What can hang from each mark
Z_945: Z_933
Z_741: Z_257
Z_933: Z_257 Z_945
Z_244: Z_257
Z_614: Z_116
Z_763: Z_573
Z_257: Z_116 Z_244 Z_573 Z_741 Z_933

Each row was made from one small tree. Brackets hold a mark, then the marks that hang from it, in the order of their numbers. Every link used is in the known rows. Write each row's tree.
Known rows
[Z_945 [Z_933 [Z_257 Z_116 Z_573]]]: [-1.41 -2.77 2.48 -6.93 2.96 -0.97 0.85 3.61 0.62 -3.72 0.47 -3.77 1.13 3.15 0.18 -0.97 2.08 1.58 -1.94 -1.36]
[Z_244 Z_257]: [-0.24 -0.30 1.98 -5.41 1.78 -1.81 0.42 0.10 0.19 -0.60 2.87 -1.36 2.10 1.67 1.59 -0.38 -1.59 0.84 0.19 0.45]
[Z_763 Z_573]: [-1.69 0.35 1.43 -0.25 1.02 -0.74 -0.17 -0.11 0.65 -3.63 -2.48 -1.50 0.51 2.16 0.52 -0.15 -1.34 2.50 -0.26 -0.85]
[Z_257 Z_116 Z_244 Z_573 Z_741]: [-0.33 -1.32 3.85 4.88 2.52 -2.10 -0.05 2.80 2.90 -2.64 -2.14 -3.01 2.49 1.36 0.22 0.30 0.28 1.58 -2.12 -2.15]
[Z_257 Z_573]: [-0.39 -1.04 3.69 -0.46 1.53 -0.64 1.09 0.34 0.42 -2.37 0.06 -3.25 0.89 1.26 0.83 0.19 -0.58 1.47 -2.41 -0.99]
[Z_933 [Z_257 Z_244 Z_573]]: [-0.60 -1.98 2.96 2.21 3.09 -1.04 0.50 -1.72 3.09 -1.57 -2.64 -2.79 3.57 2.05 -0.29 -0.26 -0.25 2.70 -1.82 -0.97]
[Z_257 Z_244]: [-0.51 0.05 1.15 2.75 1.42 -0.92 0.20 -2.26 2.96 -1.40 -3.08 -1.91 1.97 0.77 0.41 -0.07 -1.04 1.94 -0.70 -0.67]
[Z_257 Z_573 Z_933]: [-1.20 -1.30 3.53 -0.26 1.80 -2.01 0.60 0.58 1.12 -1.51 -0.27 -2.54 0.54 1.59 -0.40 0.25 0.57 2.80 -2.20 -1.98]
[Z_741 [Z_257 Z_244 Z_933]]: [-1.53 0.30 1.18 3.78 2.24 -4.14 -0.93 0.33 3.42 -0.74 -5.03 -0.42 3.05 1.21 -3.30 -0.67 -0.45 1.70 -1.33 -1.07]
[Z_244 [Z_257 Z_116 Z_573 Z_933]]: [-1.03 -2.68 5.63 -6.52 3.08 -3.93 0.27 3.59 0.44 -1.04 5.12 -2.83 0.51 2.04 -1.01 0.06 1.67 2.23 -1.91 -1.97]
[Z_933 [Z_257 Z_244]]: [-1.04 -1.15 0.74 2.34 2.37 -0.87 0.26 -2.88 3.63 -1.11 -3.57 -1.24 3.69 1.96 0.25 -0.43 -0.96 2.40 -0.17 -0.45]
[Z_741 [Z_257 Z_116]]: [-1.67 -1.20 3.36 -1.64 1.15 -3.14 -0.08 3.93 0.70 -3.06 -1.24 -1.75 0.93 1.15 -1.50 -0.58 0.14 0.05 -2.27 -0.61]
[Z_741 [Z_257 Z_116 Z_573]]: [-1.28 -1.92 5.55 -1.58 1.98 -3.33 0.20 5.06 0.17 -3.69 -0.21 -3.14 0.80 1.29 -2.12 -0.44 0.71 0.18 -3.87 -1.10]
[Z_741 Z_257]: [-1.25 0.28 1.49 -0.25 1.20 -2.48 0.05 1.51 0.54 -2.40 -2.76 -1.13 2.39 1.17 -0.98 -0.76 -1.55 -0.05 -1.65 0.10]
[Z_945 Z_933]: [-0.88 0.57 -1.05 -4.91 1.36 -0.03 0.50 0.70 0.43 -2.42 -1.41 -2.39 0.94 1.95 1.66 -1.01 -0.39 0.83 0.07 -0.12]
[Z_933 [Z_257 Z_116 Z_573 Z_741] Z_945]: [-1.25 -3.20 4.44 1.10 2.22 -2.94 0.50 1.61 0.17 -3.09 -1.07 -2.30 0.82 2.55 1.06 0.10 3.45 1.59 -2.44 -2.27]
[Z_933 [Z_257 Z_116 Z_244 Z_573] Z_945]: [-1.10 -3.60 5.59 1.50 3.02 -3.05 0.42 -1.19 2.05 -2.25 -1.97 -3.54 -0.02 1.60 -1.13 0.03 4.14 2.86 -3.20 -2.34]
[Z_933 [Z_257 Z_244 Z_573] Z_945]: [-0.70 -2.23 3.85 2.44 2.60 -2.31 0.54 -3.69 1.94 -1.29 -3.39 -2.93 1.37 1.61 -0.62 -0.17 2.69 2.80 -2.43 -1.57]
[Z_257 Z_116 Z_244 Z_573 Z_933]: [-1.26 -2.38 4.95 2.08 2.82 -3.21 -0.04 1.38 3.28 -1.64 -0.78 -3.16 0.31 1.19 -2.46 0.38 2.05 3.41 -2.73 -3.04]
[Z_614 Z_116]: [-0.95 0.50 2.20 -2.90 2.52 -1.04 0.27 -1.53 1.01 0.64 1.59 -2.02 0.17 1.58 3.16 0.22 -1.58 1.41 -0.30 -1.06]
[Z_945 [Z_933 Z_257]]: [-1.44 -0.69 -1.52 -6.15 2.17 -0.04 0.54 0.22 1.05 -2.45 -2.24 -1.69 2.38 3.03 1.66 -1.37 -0.07 1.45 0.52 -0.07]

Write each row's tree
[-0.88 -0.38 -0.46 5.09 2.53 -1.18 -0.24 -1.57 3.95 -1.53 -5.21 -0.26 5.53 2.53 1.77 -0.52 -1.80 1.61 0.55 -0.60] : [Z_933 [Z_257 Z_244 Z_741]]
[-1.59 -1.75 5.05 2.08 3.05 -5.03 -0.67 3.81 3.05 -1.85 -2.59 -2.40 1.60 1.23 -4.82 -0.27 1.66 2.01 -3.54 -2.35] : [Z_741 [Z_257 Z_116 Z_244 Z_573 Z_933]]
[-0.82 -1.37 4.05 4.53 2.39 -3.64 0.00 -2.71 2.07 -0.52 -2.89 -2.63 -0.62 0.77 -1.97 0.40 3.61 3.59 -2.73 -2.85] : [Z_257 Z_244 Z_573 [Z_933 Z_945]]
[-1.26 -1.98 1.19 -4.36 3.13 -1.25 0.39 4.98 0.87 -3.84 -1.09 -2.87 2.81 3.64 1.52 -0.87 1.25 0.87 -1.11 -1.55] : [Z_945 [Z_933 [Z_257 Z_116 Z_573 Z_741]]]
[-1.86 -1.20 1.68 1.72 1.34 -2.96 -0.25 2.90 1.95 -2.20 -1.25 -0.63 1.08 1.95 0.59 0.18 0.72 1.78 -0.44 -2.59] : [Z_257 Z_116 Z_741 Z_933]
[-0.84 0.46 -3.06 0.51 3.03 -0.73 -0.37 0.11 3.39 -1.85 -5.64 -1.05 5.34 3.21 1.80 -1.38 -0.89 1.18 1.35 -0.35] : [Z_945 [Z_933 [Z_257 Z_244 Z_741]]]
[-0.09 -1.57 4.51 -3.31 2.85 -2.94 0.14 4.74 -0.07 -2.17 3.64 -2.60 2.65 2.27 1.75 -0.05 -0.28 0.36 -1.30 -1.06] : [Z_244 [Z_257 Z_116 Z_573 Z_741]]
[-1.06 0.46 -0.44 7.11 2.01 -2.62 -0.66 -0.96 3.93 -0.50 -4.64 -0.19 3.62 1.70 0.25 0.01 -1.00 2.42 0.32 -1.82] : [Z_257 Z_244 Z_741 Z_933]
[-1.18 -1.55 4.30 1.10 1.64 -3.23 0.56 -1.46 -0.04 -1.31 -0.65 -2.72 -1.70 1.25 -0.80 0.32 3.56 2.98 -2.80 -2.67] : [Z_257 Z_573 [Z_933 Z_945]]
[-1.31 -2.08 2.00 4.40 2.19 -3.17 -0.36 -0.90 2.82 -2.11 -4.50 -0.97 1.93 2.01 0.57 -0.16 2.69 2.04 -0.79 -1.95] : [Z_933 [Z_257 Z_116 Z_244 Z_741] Z_945]
[-1.19 -0.37 3.17 3.94 3.08 -4.24 -0.61 1.30 2.97 -0.89 -3.92 -1.92 3.04 1.31 -4.11 -0.47 0.33 1.86 -2.90 -1.64] : [Z_741 [Z_257 Z_244 Z_573 Z_933]]
[-0.42 -0.76 3.41 -0.65 2.77 -4.74 -0.18 0.75 -0.57 -0.03 1.51 -1.23 1.43 2.25 0.67 -0.05 2.37 1.76 -1.10 -1.90] : [Z_244 [Z_257 Z_573 Z_741 [Z_933 Z_945]]]
[-1.36 -0.86 -1.52 -0.42 3.00 -1.41 -0.43 2.34 3.48 -2.86 -4.12 -1.46 4.03 3.20 0.97 -1.16 0.58 1.27 0.66 -1.12] : [Z_945 [Z_933 [Z_257 Z_116 Z_244 Z_741]]]
[-1.68 -2.15 1.43 0.26 1.55 -1.55 0.27 2.28 1.84 -3.08 -1.62 -0.79 3.02 2.76 2.01 -0.20 -0.04 1.17 -0.27 -1.36] : [Z_933 [Z_257 Z_116 Z_741]]
[-0.42 -0.43 2.50 -1.19 3.21 -3.53 -0.09 2.85 0.62 -0.06 2.26 -1.27 3.68 2.64 1.00 -0.16 -0.63 1.48 -0.45 -1.28] : [Z_244 [Z_257 Z_573 Z_741 Z_933]]
[-0.87 -1.50 5.30 1.49 2.67 -3.68 -0.36 3.58 2.26 -2.84 -2.47 -3.11 2.00 0.93 -3.43 -0.39 0.66 0.78 -3.80 -1.21] : [Z_741 [Z_257 Z_116 Z_244 Z_573]]
[-1.20 -0.74 4.13 4.44 2.85 -5.56 -0.72 -0.27 1.78 -0.44 -4.89 -2.09 0.69 0.84 -4.30 -0.37 3.10 2.17 -3.47 -2.31] : [Z_741 [Z_257 Z_244 Z_573 [Z_933 Z_945]]]
[-1.06 -2.40 2.10 -4.09 3.81 -1.26 0.24 2.20 2.75 -2.86 -1.75 -3.93 2.09 2.76 -1.02 -0.88 2.01 2.17 -1.76 -1.46] : [Z_945 [Z_933 [Z_257 Z_116 Z_244 Z_573]]]
[-1.43 -2.51 2.51 0.55 2.27 -1.56 0.20 -0.47 3.60 -2.27 -1.97 -1.75 2.22 1.83 -0.34 -0.21 0.52 2.45 -0.94 -1.29] : [Z_933 [Z_257 Z_116 Z_244]]
[-1.03 -1.45 0.74 -6.14 2.80 -0.12 0.91 1.32 0.60 -2.65 -1.03 -3.37 2.41 3.22 0.81 -1.15 0.61 1.51 -1.07 -0.58] : [Z_945 [Z_933 [Z_257 Z_573]]]
[-2.40 -1.36 3.11 -0.83 1.63 -4.50 -0.44 4.13 1.45 -2.54 -1.41 -0.95 0.65 1.47 -2.98 -0.59 1.06 1.21 -2.19 -1.78] : [Z_741 [Z_257 Z_116 Z_933]]
[-1.24 -1.06 0.51 2.54 1.41 -2.05 0.23 -1.95 0.61 -1.79 -3.59 -0.18 2.21 2.45 2.69 -0.35 1.17 1.25 -0.25 -1.10] : [Z_933 [Z_257 Z_741] Z_945]
[-0.45 -0.33 -0.95 0.87 3.93 -0.96 -0.10 1.13 2.94 -2.18 -4.82 -2.40 5.45 3.40 1.03 -1.14 -0.22 1.45 -0.28 -0.81] : [Z_945 [Z_933 [Z_257 Z_244 Z_573 Z_741]]]
[-0.64 -1.63 4.12 1.65 2.00 -1.75 0.50 4.04 0.64 -3.41 0.22 -2.90 1.56 1.77 1.41 0.24 0.16 0.88 -2.27 -1.92] : [Z_257 Z_116 Z_573 Z_741]
